What can hang from each mark
k315: k276 k601
k622: k275 k522 k812
k610: k622
k276: k275 k622 k773
k100: k315
k522: k622
k561: k622
k773: k276 k522

Each row was made from one small tree. Brackets hold a mark, then the marks that hang from it, in the order of their numbers. Every link used is in the known rows. Write each row's tree.
Known rows
(k561 (k622 k275)): [-0.690  0.339  2.488 -1.965  1.457 -2.020 -0.037  0.791  0.255  1.802
  0.517 -3.614 -2.220  1.443 -1.186  1.219 -1.793  1.155 -1.094 -1.392]
(k610 (k622 k522 k812)): [-1.640 -0.865  3.634 -1.452  1.769 -2.521  2.842  1.629  0.822  0.871
 -0.015 -1.399 -2.039  1.201 -1.839 -1.846 -4.728  2.908 -1.967 -4.074]
(k276 k275): [-0.889 -0.642  2.316 -1.582  1.743 -1.148  0.917  1.366  0.679  1.756
 -0.136 -2.445 -1.658  0.073 -3.303  1.847 -3.310  4.241 -0.090  0.931]
(k100 (k315 (k276 k622) k601)): [-0.569  0.497 -1.302  0.965  1.927 -1.835  0.209  2.105  1.578 -0.507
 -0.675 -1.040 -1.486  1.085  1.153  6.020 -1.413  3.878 -1.506 -3.046]
(k100 (k315 (k276 k622))): [-0.429  0.744 -1.849  0.035  1.729 -1.840  0.636  3.148  1.347  2.032
 -0.511 -2.040 -1.081  0.435  0.475  5.253 -2.595  2.577 -1.210 -2.061]
(k561 k622): [-0.881 -0.465  2.671 -0.733  1.647 -1.981 -0.170  2.429  1.016  1.913
  0.592 -3.897 -1.896  1.216 -3.125 -0.618 -1.193  1.344 -0.767 -2.395]
(k315 (k276 k622) k601): [-0.838  0.359  0.889  0.598  2.036 -1.461  1.047  3.268  0.348 -2.170
 -0.431 -1.464 -1.620  0.940  0.629  5.352 -1.176  4.046 -0.434 -2.388]
(k315 k601): [-0.823 -0.993  3.726 -0.051  1.573 -1.317  0.750  0.870  1.617 -1.581
  0.020 -1.873 -2.075  0.934 -1.391  1.315 -1.271  3.103 -0.854 -1.203]
(k315 (k276 k622)): [-0.789  0.619  0.045 -0.392  1.967 -1.496  1.496  4.355  0.020  0.266
 -0.352 -2.384 -1.179  0.467  0.336  4.688 -2.282  2.770 -0.004 -1.402]
(k561 (k622 k522)): [-1.521 -0.814  2.702 -0.439  1.511 -2.309  1.172  0.868  0.421  1.029
  0.710 -3.929 -1.857  1.960 -2.787 -3.095 -2.416  1.242 -1.127 -2.022]
(k610 (k622 k522)): [-1.180 -1.072  2.299 -1.291  1.647 -2.171  2.808  2.046  1.295  1.223
  0.115 -2.565 -1.490  1.402 -0.746 -1.438 -5.089  1.274 -1.446 -1.465]
(k773 (k522 k622)): [ 0.054  0.224  3.449 -1.337  2.820 -1.205  1.029  3.419  3.013  1.084
  0.405 -2.247 -1.396  0.536 -2.721  1.477 -0.631  1.247 -0.402 -1.215]
(k522 k622): [-0.090 -0.193  3.793 -1.193  1.780 -1.810  1.909  4.974  3.859  0.459
  0.300 -2.619 -1.865  0.637 -0.862  2.346 -2.352  1.823 -0.563 -0.293]
(k315 (k276 (k622 k275) k773) k601): [-0.774  1.506 -0.588 -0.785  1.733 -1.287  1.844  1.438 -1.403 -1.205
 -0.270 -1.134 -0.924  0.981  2.148  7.449 -1.999  3.430 -0.267 -0.274]
(k773 k276 k522): [-0.196  0.007  2.197 -0.520  3.507 -0.933  0.437  0.984  1.286  1.152
  0.082 -2.620 -0.554  0.694 -4.628  0.673 -1.817  0.972 -0.869 -1.639]
(k276 (k622 k275 k522 k812) k773): [-1.594  1.580  1.326 -2.044  0.585 -1.664  3.006  0.091 -2.004  1.071
  0.196 -1.812 -0.740  1.002  0.026  1.062 -4.939  2.382 -1.442 -0.753]
(k276 k275 k622 (k773 k522)): [-0.591  1.369 -1.255 -1.352  2.289 -0.303  0.367  0.601 -2.050  3.837
  0.183 -2.540  0.742 -0.069 -4.003  2.752 -2.846  3.149  0.581  1.004]
(k561 (k622 k275 k522 k812)): [-1.885  0.173  4.032 -1.770  1.339 -2.655  1.357 -1.105 -0.311  0.716
  0.507 -2.593 -2.889  1.873 -2.216 -1.900 -2.513  2.710 -1.998 -3.608]
(k773 k276): [-0.384 -0.358  2.660 -0.431  2.411 -1.406  0.986  2.872  2.233  0.616
 -0.015 -2.817 -0.928  0.819 -2.408  1.411 -3.172  1.482 -1.024 -0.982]
(k522 (k622 k275 k812)): [-0.373  0.790  5.191 -2.502  1.515 -2.134  2.077  3.163  3.091 -0.007
  0.051 -1.075 -2.867  0.441  0.074  3.690 -2.397  3.499 -1.411 -1.952]
(k100 (k315 k601)): [-0.542 -0.754  1.880  0.014  1.426 -1.559  0.001 -0.255  3.066  0.345
 -0.226 -1.340 -1.881  1.018 -0.976  2.134 -1.430  2.971 -2.011 -1.982]
(k610 k622): [-0.466 -0.730  2.251 -1.656  1.788 -1.833  1.525  3.572  1.879  1.952
  0.003 -2.454 -1.446  0.744 -0.750  1.228 -3.930  1.528 -1.069 -2.048]
(k561 (k622 k522 k812)): [-1.968 -0.584  4.291 -0.714  1.499 -2.619  1.285  0.334  0.258  0.639
  0.595 -3.078 -2.376  1.740 -4.199 -3.680 -2.172  2.782 -1.712 -4.263]
(k610 (k622 k275 k522 k812)): [-1.460  0.018  3.581 -2.685  1.499 -2.510  2.936  0.419  0.190  0.846
 -0.083 -1.062 -2.469  1.134 -0.052 -0.396 -5.304  2.724 -2.309 -3.127]
(k100 (k315 k276 k601)): [-0.770 -0.774  0.498  0.470  2.319 -1.779  0.591  0.502  2.310 -0.838
 -0.655 -0.863 -2.232  1.072 -0.338  4.832 -0.808  3.891 -1.582 -2.507]

Write each row's tree
[-1.866  0.399  2.161 -1.016  1.267 -1.808  1.867  0.945 -1.034  1.285
 -0.122 -1.790 -1.491  0.553 -2.713  0.025 -4.794  5.794 -0.971 -1.708] : (k276 k275 (k622 k522 k812))
[-0.398  1.796 -3.325 -1.441  1.436 -1.581  1.500  1.502 -0.236  2.927
 -0.393 -1.707 -0.304  0.535  2.154  7.648 -3.577  2.012 -1.031  0.240] : (k100 (k315 (k276 (k622 k275) k773)))
[-1.072  0.184 -0.928 -1.367  3.606 -0.430  1.378 -0.526 -1.662  2.344
 -0.219 -1.825 -0.456 -0.022 -5.040  3.895 -1.595  4.142  0.883  0.927] : (k315 (k276 k275 (k773 k522)))
[-1.082  1.531  0.129 -1.679  2.243 -0.704  0.310 -0.333 -2.491  3.482
  0.045 -1.446  0.133 -0.247 -5.386  2.244 -2.609  4.671 -0.014 -1.574] : (k276 k275 (k622 k812) (k773 k522))
[-0.168  2.139 -0.564 -2.552  1.726 -0.503  0.865  0.198 -2.055  2.833
  0.333 -2.565  0.240  0.461 -0.927  3.237 -2.490  0.729 -0.166  0.633] : (k276 (k622 k275) (k773 k522))
[-0.975  1.303 -1.934 -0.974  1.400 -2.295  2.281  0.530  0.180  1.171
 -0.495 -1.792 -1.552  1.502  2.434  4.191 -4.256  2.458 -1.641 -0.789] : (k100 (k315 (k276 (k622 k275 k522))))
[ 0.098  1.269  0.551 -0.202  3.140 -1.029 -0.095  2.310  0.222  1.643
  0.061 -2.676  0.198  0.706 -2.947  1.565 -2.438  0.972 -0.745 -1.939] : (k773 (k276 k622) k522)
[-0.640  2.356  0.814 -2.662  1.835 -0.889  0.826 -0.454 -2.214  2.445
  0.216 -1.508 -0.335  0.195 -2.092  2.866 -2.205  2.320 -0.764 -2.230] : (k276 (k622 k275 k812) (k773 k522))
[-1.192  1.548  2.571 -1.260  1.717 -2.149  2.209  1.065 -0.376 -0.299
 -0.131 -1.851 -1.254  1.356 -0.166  1.363 -5.354  2.864 -2.279 -2.405] : (k773 (k276 (k622 k275 k522 k812)))
[-0.946  0.656 -0.599  0.564  1.907 -1.150  1.703  2.399 -0.814 -1.254
 -0.250 -1.669 -0.481  0.945  0.537  5.927 -1.618  3.357  0.031 -0.716] : (k315 (k276 k622 k773) k601)
[-0.433  0.099  1.509 -0.842  3.810 -0.722 -0.038  0.208  0.501  1.875
 -0.102 -2.431 -0.604  0.312 -5.745  1.752 -2.747  3.446 -0.419 -0.167] : (k773 (k276 k275) k522)
[-1.473  0.543 -0.485 -1.012  1.008 -1.275  2.560  1.326 -1.926  2.428
  0.201 -2.961  0.183  0.756 -1.831  1.173 -5.682  3.460 -0.013  2.610] : (k276 k275 (k622 k522) k773)
[ 0.250  2.122  0.506 -1.649  2.866 -0.984  0.072  0.965 -0.206  1.331
 -0.001 -2.489 -0.322  0.847 -1.281  3.590 -2.961  0.902 -0.966 -1.424] : (k773 (k276 (k622 k275)) k522)
[-0.762  1.625  2.695 -2.373  1.050 -1.667  1.030  1.581 -0.237  1.016
 -0.105 -1.666 -1.840  0.229  0.308  3.021 -3.394  3.336 -1.310 -2.710] : (k276 (k622 k275 k812))
[-1.983  0.732  0.686 -1.115  1.127 -1.420  2.487  0.542 -2.212  2.263
  0.063 -1.912 -0.355  0.496 -3.041  0.597 -5.279  5.132 -0.633 -0.121] : (k276 k275 (k622 k522 k812) k773)
[-0.768  1.524  0.913 -1.435  1.974 -0.790  0.613  0.785 -1.612  2.665
  0.256 -1.783  0.189  0.057 -4.024  1.158 -1.900  2.157 -0.378 -2.986] : (k276 (k622 k812) (k773 k522))
[-0.230  2.287  1.860 -1.641  2.889 -1.299 -0.087  0.487 -0.371  1.154
 -0.129 -1.414 -0.824  0.560 -2.371  3.120 -2.864  2.426 -1.561 -3.761] : (k773 (k276 (k622 k275 k812)) k522)
[-1.397 -0.015  2.861 -1.718  1.289 -2.320  1.479 -0.697 -0.259  1.179
  0.680 -3.593 -2.304  2.099 -1.232 -1.454 -3.036  1.133 -1.444 -1.013] : (k561 (k622 k275 k522))
[-1.373 -0.559  0.346  0.007  2.563 -0.977  1.585  0.261 -0.454 -0.851
 -0.445 -1.046 -1.195  0.650 -2.224  5.856 -1.765  5.813  0.309  0.871] : (k315 (k276 k275 k773) k601)
[-1.423  0.232  0.275 -0.122  1.791 -1.928  2.916  3.267 -0.360 -0.447
 -0.166 -2.566 -1.332  1.141  0.301  1.872 -3.661  2.498 -0.317 -1.033] : (k315 (k276 (k622 k522)))
[-1.043  0.309  0.014  0.392  2.302 -1.392  0.655  1.831 -0.617 -1.374
 -0.631 -1.266 -1.664  0.628 -0.542  6.646 -2.100  6.433  0.011 -0.872] : (k315 (k276 k275 k622) k601)
[-0.280  0.812  3.667 -0.889  4.079 -1.643  0.546  1.853  2.628  0.982
 -0.108 -1.067 -1.326  0.367 -5.763  3.152 -2.166  5.228 -1.004 -2.689] : (k773 (k276 k275) (k522 (k622 k812)))
[-1.512  0.582  1.270  0.295  2.332 -1.618  0.687  1.279 -0.932 -1.706
 -0.832 -0.144 -2.257  0.279 -1.636  6.126 -1.897  8.112 -0.518 -3.602] : (k315 (k276 k275 (k622 k812)) k601)
[-1.717  0.802  1.599 -0.808  0.828 -1.698  2.876  1.526 -1.128  1.390
  0.312 -2.026 -0.323  0.916 -1.744 -0.343 -4.568  2.678 -0.985 -1.530] : (k276 (k622 k522 k812) k773)
[-0.642  1.387 -1.912 -0.806  2.939 -0.666  1.494  1.976 -1.809  1.837
 -0.009 -2.310  0.338  0.334 -2.261  4.349 -1.309  1.743  0.512 -0.764] : (k315 (k276 k622 (k773 k522)))
[-0.702  1.118  0.559 -0.638  1.939 -1.531  1.147  1.669 -0.425 -2.062
 -0.488 -1.245 -2.093  1.100  2.663  7.189 -1.776  4.072 -0.691 -1.634] : (k315 (k276 (k622 k275)) k601)
[-1.129  0.641 -1.316  0.150  2.130 -1.198  1.287  1.561 -1.470 -0.446
 -0.468 -1.305 -0.493  0.505 -0.808  7.027 -2.513  5.848  0.445  0.314] : (k315 (k276 k275 k622 k773) k601)
[-0.443  1.847  2.185 -1.525  1.831 -1.805  0.806  1.940  0.231  0.578
 -0.234 -1.677 -1.148  0.556 -0.197  3.853 -4.112  2.992 -1.735 -3.155] : (k773 (k276 (k622 k275 k812)))
[-1.160  0.551  3.917 -2.217  1.505 -2.433  0.037  0.095  0.284  1.556
  0.369 -2.581 -2.820  1.149 -2.542  0.823 -1.395  2.909 -1.596 -4.119] : (k561 (k622 k275 k812))
